Each row comes from the steps of one path. Every step used is in the known rows, and no mark comes twice. Write the path behind each row, first mark first.
Known rows
B, D, Q, M, R: [ 1.37 -0.66  2.95  4.34 -2.54  0.75 -0.40 -0.66 -1.47 -3.85 -2.30  0.78
 -0.72  0.28 -1.98  0.25  0.13 -0.18 -1.51  1.88 -2.41 -0.47 -0.06]
R, Z, Q, M, F: [ 0.34 -5.18 -3.32  1.90  0.21  2.39 -2.09 -0.13  3.60  0.58 -3.22  2.03
  0.21 -3.84 -5.06  2.90 -0.17 -1.59 -0.63  4.36 -3.61 -0.23  1.01]
B, D, R, Z: [ 0.85 -1.75  3.46  1.39 -0.58 -2.35 -1.49 -1.05 -1.45 -3.99  0.02  2.88
  0.26 -0.02 -1.50 -0.64  0.77  0.22 -2.37  0.59 -0.57 -2.37  2.22]
D, F, K, Q, M, R, Z: [-2.42 -3.77 -2.60  5.00  2.85  0.53 -1.91  1.59  1.43 -0.90 -7.25  3.65
  2.41 -4.36 -4.21  3.44  0.33 -0.41 -0.90  1.15 -4.04  2.20  0.63]
F, K, R: [-1.21 -2.99  0.72  3.89  1.38 -0.14 -1.95  1.61 -0.45  0.86 -4.66  2.12
  2.55 -1.33 -1.05 -0.50 -0.76 -1.94  1.33 -2.01 -1.35 -1.50 -0.32]
Q, D, R: [ 1.70 -1.43  2.28 -0.32 -0.11 -2.18  1.34 -0.42  1.59 -2.34 -3.09  1.48
  0.79 -0.23 -2.14  1.41 -1.28  2.82 -1.39  0.74 -2.63 -0.95  1.03]
Q, M: [ 0.49 -2.73 -1.01  2.64 -2.11  1.80  0.06 -0.83  2.43 -1.50 -2.64 -1.87
 -1.77 -1.55 -4.80  1.47 -0.71  0.78 -0.04  2.07 -2.60 -0.11 -1.61]
Q, D: [ 3.19 -1.42  1.15 -1.10 -0.72 -0.44  1.45 -0.37  1.91 -0.92 -1.53 -0.62
 -0.23 -0.55 -1.14  1.10 -2.15  1.61 -0.50  1.73 -2.59 -0.64 -0.03]
R, Z, Q, D, F: [ 1.27 -3.76 -2.63 -0.27  1.97  0.07 -0.57 -0.80  4.14  0.08 -2.09  2.36
  1.00 -2.95 -3.69  2.49 -0.10 -0.83 -1.79  3.93 -3.61  0.30  2.01]
Z, Q: [ 2.03 -2.44  0.56 -0.47  0.48  0.23 -0.53  0.46  1.46  0.29 -1.35 -0.48
  0.36 -0.37 -3.68  0.32  0.07 -1.31 -0.15  0.28 -2.03 -0.71  1.18]
Z, Q, M, F: [ 1.92 -3.36 -0.12  2.66 -0.52  2.44 -0.99  0.32  2.65  0.53 -4.42  0.37
 -0.17 -2.03 -5.80  2.05 -0.03 -1.06  0.69  1.16 -3.93 -0.16  0.21]
M, F: [ 1.03 -3.67  0.66  1.69 -1.84  1.37 -1.89  1.51 -1.81 -0.07 -4.03  1.63
  0.29 -4.39 -3.06  2.45 -1.39  1.34  1.47  1.01 -2.64 -0.83  2.18]
D, R, Z, Q, M: [-1.80 -4.06 -0.75  1.87  0.75 -1.22 -1.47 -0.32  2.39 -2.18 -3.66  3.36
  1.25 -1.89 -5.53  2.19  1.02  0.78 -2.32  1.79 -2.62 -0.95  2.13]
F, K: [ 0.11 -2.76  0.50  1.72  0.37  1.24 -2.30  1.44  0.75  0.26 -3.69  0.78
  1.76  0.03 -0.24  0.67 -1.18 -1.47  0.71 -1.70 -0.46 -0.16 -0.17]
M, R, Z, Q, D, F: [-0.27 -5.20 -2.71  1.70  1.26  0.57 -2.59  1.98  0.80 -0.25 -4.52  5.17
  0.54 -4.33 -3.31  3.32 -1.44  0.74  0.25  2.06 -5.24  1.68  2.41]
F, K, R, Z, Q, D: [-0.52 -3.74 -0.52  3.63  2.57  0.32 -1.99  1.22  1.81  1.65 -5.21  3.55
  3.18 -1.66 -1.22  0.39 -0.78 -2.96  0.66 -0.33 -2.56 -1.31 -0.17]
M, F, Z, Q, D: [ 1.71 -4.28 -1.53  2.46 -1.05  1.49 -2.48  1.10  0.79  1.85 -5.98  3.08
  0.46 -3.53 -2.21  2.42 -1.74  0.96  1.11  2.72 -3.43 -1.33  2.24]
D, F: [-0.21 -1.57 -0.42  0.69  0.97 -2.25  0.70 -0.96  0.47 -2.34 -2.32  0.94
  0.44 -3.45 -4.12  1.44  0.80  2.22 -1.21  0.42 -2.61  1.32  2.61]
D, Q, M, R: [-1.65 -2.35 -1.22  5.06 -2.54  2.25  0.06  0.37  0.65 -2.58 -5.82  0.34
 -0.04 -2.00 -4.67  3.10 -0.38  1.18 -1.11  3.53 -4.09  1.52 -0.58]
R, Z, Q, D, F, K: [ 1.05 -3.97 -2.66  0.41  2.53  0.53 -1.24 -0.36  4.46  0.59 -3.20  3.04
  1.69 -2.51 -2.96  2.55 -0.16 -1.59 -1.45  3.06 -3.37  0.50  1.72]
K, F: [ 0.15 -3.35 -1.09  3.79 -0.32 -2.30  0.28  1.54  0.53  0.01 -1.47  0.38
  0.78 -3.99 -3.68 -0.79  0.55 -0.21 -1.11  1.16 -1.88 -0.99  0.16]
R, Z, Q: [ 0.35 -4.52 -2.81 -0.34  0.96  0.86 -1.77 -0.09  2.76  0.39 -1.06  1.50
  0.56 -2.65 -3.52  1.73 -0.16 -1.67 -1.30  3.67 -2.30 -0.61  1.77]
R, Z, Q, M, F, K: [ 0.14 -5.35 -3.28  2.61  0.80  2.95 -2.77  0.26  3.92  1.08 -4.30  2.65
  0.93 -3.37 -4.39  2.95 -0.32 -2.34 -0.35  3.43 -3.47  0.04  0.71]

Write each row's path
[-1.22 -2.45 -1.86  5.73 -2.91  2.63 -0.18 -0.38  1.38 -1.55 -6.80  0.35
  0.16 -2.61 -4.55  3.31 -0.16  1.18 -1.30  4.93 -3.73  0.49 -0.11] | D, Q, M, F, Z
[-1.37 -5.74 -2.80  1.60 -0.46  1.05 -3.56  2.45 -1.03 -0.56 -3.30  3.92
 -0.21 -4.36 -2.42  2.72 -2.07  0.98  0.74  2.24 -3.69  0.76  1.80] | M, R, Z
[-2.04 -3.06 -2.37  5.09 -2.20  2.50 -0.46  0.22  1.25 -2.42 -5.79  1.06
  0.02 -2.70 -4.83  3.55 -0.30  0.82 -1.57  4.68 -4.34  1.52 -0.35] | D, Q, M, R, Z
[ 0.92 -4.27 -0.98  2.90 -0.80  0.69 -2.55  1.10  0.71  1.16 -6.73  4.05
  0.93 -3.43 -2.68  2.64 -1.31  1.57  0.62  2.30 -3.47 -1.47  2.73] | M, F, Z, Q, D, R
[-0.89 -3.28 -3.63  3.57  1.36 -1.05 -1.06 -0.61  2.58 -0.56 -5.60  3.15
  0.02 -3.56 -4.48  2.14  0.55  1.88 -0.87  1.98 -4.13  1.57  2.36] | D, F, Z, Q, M, R
[-0.61 -4.11 -3.69  4.96 -0.50 -2.27 -0.89  1.19  1.58  1.18 -2.74  1.29
  0.51 -3.97 -2.64 -1.04  0.22  0.04 -1.28  2.92 -1.63 -1.60  0.32] | K, F, Z
[ 0.26 -4.70 -3.45  1.19  0.48  1.83 -1.55 -0.66  4.14  0.23 -2.01  1.09
 -0.08 -2.76 -4.85  2.28 -0.03 -1.72 -1.20  4.27 -3.07 -0.21  0.59] | R, Z, Q, M
[-0.49 -2.55 -3.35  2.84  1.36 -1.32 -0.32 -1.45  3.26 -0.55 -4.59  1.92
  0.03 -2.95 -4.63  1.65  1.00  1.55 -1.38  2.28 -3.38  1.05  2.12] | D, F, Z, Q, M
[-1.35 -4.76 -1.69  4.55  1.15 -0.22 -1.16  0.33  0.63  1.01 -4.20  3.35
  1.24 -5.29 -5.41  0.78  0.15 -1.51  0.52  2.88 -4.27 -2.38  0.73] | K, R, Z, Q, M, F
[-0.96 -3.59 -0.31  3.21  2.30  1.31 -2.25  2.84  1.44  0.11 -6.72  2.50
  3.61 -0.83 -1.02  2.19 -1.42 -2.21 -1.08  1.20 -1.94 -0.80 -1.16] | F, K, Q, D, R, Z
[ 1.21 -1.91  3.17  2.38 -0.33 -1.49 -1.40 -1.27  0.04 -3.64 -0.91  2.84
  0.04  0.26 -2.78 -0.32  1.12 -0.53 -2.29  0.76 -1.44 -2.02  1.49] | B, D, R, Z, Q, M
[-0.37 -4.05 -1.54  4.00 -2.12  2.39 -1.46  1.02  1.00 -1.36 -4.53  0.61
 -1.84 -2.75 -4.70  2.43 -1.56  1.41  1.15  1.43 -4.15  0.93 -1.21] | Q, M, R
[ 1.64 -4.14 -2.36 -0.70  1.18  0.68 -0.89 -0.41  3.86  0.54 -1.53  1.76
  0.69 -2.21 -3.09  2.08 -0.70 -1.34 -1.38  4.06 -3.12 -0.53  1.42] | R, Z, Q, D
[ 0.38 -2.02 -0.28  1.64  1.69 -0.36  1.00  1.80  0.31 -1.06 -4.71 -0.05
  1.76 -2.84 -3.45  2.25 -1.18 -0.03 -2.11  3.89 -3.41 -0.55 -0.82] | K, Q, D, F
[ 1.86  0.20  3.81  2.13 -2.02 -0.52  0.16 -1.02 -2.06 -3.76 -0.34 -0.13
  0.01  0.95 -0.75 -0.76  0.52 -0.51 -2.10  1.61 -0.88 -1.33  0.91] | B, D, Q
[-0.57 -3.86 -1.10  2.52  1.85 -1.57 -0.19  0.07  0.96  0.78 -2.67  2.90
  1.49 -3.87 -3.91 -0.02 -0.20 -1.40 -0.15  2.66 -3.71 -2.59  0.80] | K, R, Z, Q, D
[ 3.76 -1.92  1.13 -1.09  0.85  0.06  0.71  0.05  2.98  0.37 -2.00 -0.08
  0.51  0.26 -2.88  0.88 -0.81 -0.68 -0.34  0.80 -3.08 -0.48  0.67] | Z, Q, D
[ 3.29 -1.52  0.78 -0.51  1.95 -0.91  1.27 -0.55  3.29 -0.18 -2.84  0.86
  0.93 -0.85 -3.73  1.39  0.03  0.00 -0.87  0.61 -3.90  0.49  1.58] | Z, Q, D, F
[-1.42 -4.16 -1.39  2.77  1.68 -1.53 -0.82  0.26  0.20  0.70 -2.36  2.72
  1.39 -4.15 -4.25 -0.21  0.24 -1.75 -0.13  2.39 -3.18 -2.67  1.11] | K, R, Z, Q
[-1.59 -4.10 -1.05  5.30  0.95  3.29 -3.14  3.66  0.54  0.47 -7.38  1.27
  2.20 -1.44 -2.14  2.23 -1.61 -2.57  0.52  0.45 -2.39  0.03 -2.42] | F, K, Q, M, R
[ 0.88 -1.40  2.48  4.72  0.89 -0.34 -1.57  0.49 -1.27 -2.81 -3.74  2.85
  0.81 -1.16 -1.74  0.34  0.46 -1.00 -0.87 -0.68 -2.53  0.17  0.36] | B, D, F, K, Q, M, R
[-0.37 -4.14  1.05  4.69 -0.13  1.43 -3.00  2.44 -1.93  1.38 -6.87  3.88
  2.40 -4.38 -2.19  1.80 -1.28 -0.59  2.53 -1.05 -2.80 -1.32  1.34] | M, F, K, R
[-2.08 -4.81 -2.16  5.30  1.24  3.52 -3.66  3.46  1.09  0.66 -7.35  2.03
  2.32 -2.19 -2.29  2.70 -1.59 -2.89  0.09  1.50 -2.61  0.15 -2.18] | F, K, Q, M, R, Z
[-0.57 -2.85  0.85  3.20  1.89  0.98 -1.77  2.89  0.82  0.01 -6.74  1.71
  3.43 -0.20 -0.94  1.63 -1.37 -1.92 -0.76  0.04 -1.68 -0.90 -1.35] | F, K, Q, D, R
[-1.14 -3.44 -0.75  4.58  0.90  3.01 -2.42  2.74  1.17  0.41 -6.53  0.07
  2.19 -0.90 -2.21  1.71 -1.21 -2.86  0.00  0.75 -1.64 -0.51 -2.64] | F, K, Q, M
[-0.79 -4.90 -0.09  4.74  0.27  1.74 -3.44  2.34 -1.29  1.52 -6.85  4.60
  2.59 -5.05 -2.25  2.32 -1.22 -1.00  2.08  0.11 -3.03 -1.26  1.65] | M, F, K, R, Z
[-1.62 -2.90 -1.12  3.72  3.70 -1.69 -0.82 -0.02  1.56 -0.26 -5.33  4.09
  2.96 -3.80 -3.84  1.38  1.33 -0.78 -0.50 -0.74 -3.34  0.95  2.11] | D, F, K, R, Z, Q
[ 0.95 -2.38  0.13  1.08  0.58  0.57  0.44  2.37 -0.04 -0.45 -3.95 -1.07
  1.24 -1.83 -2.51  1.68 -2.03 -0.65 -1.63  4.08 -2.66 -1.62 -1.67] | K, Q, D
[ 0.45 -4.71  0.20  4.37  1.01  1.84 -2.87  2.21  0.07  2.10 -7.40  5.01
  2.93 -4.45 -2.28  2.49 -1.32 -1.35  2.07  0.21 -3.88 -1.06  1.38] | M, F, K, R, Z, Q, D
[-0.22 -4.34  0.38  4.11 -0.09  2.87 -3.50  3.63 -1.71  1.18 -7.42  2.68
  2.61 -3.96 -2.09  3.01 -1.68 -1.24  1.59  0.56 -2.51 -0.84  0.66] | M, F, K, Q
[-1.95 -4.14 -1.51  2.80  0.84 -1.70 -0.75  0.14 -0.58  0.10 -2.00  2.39
  1.03 -4.62 -3.68 -0.23 -0.20 -0.72 -0.11  2.74 -2.65 -2.71  0.88] | K, R, Z
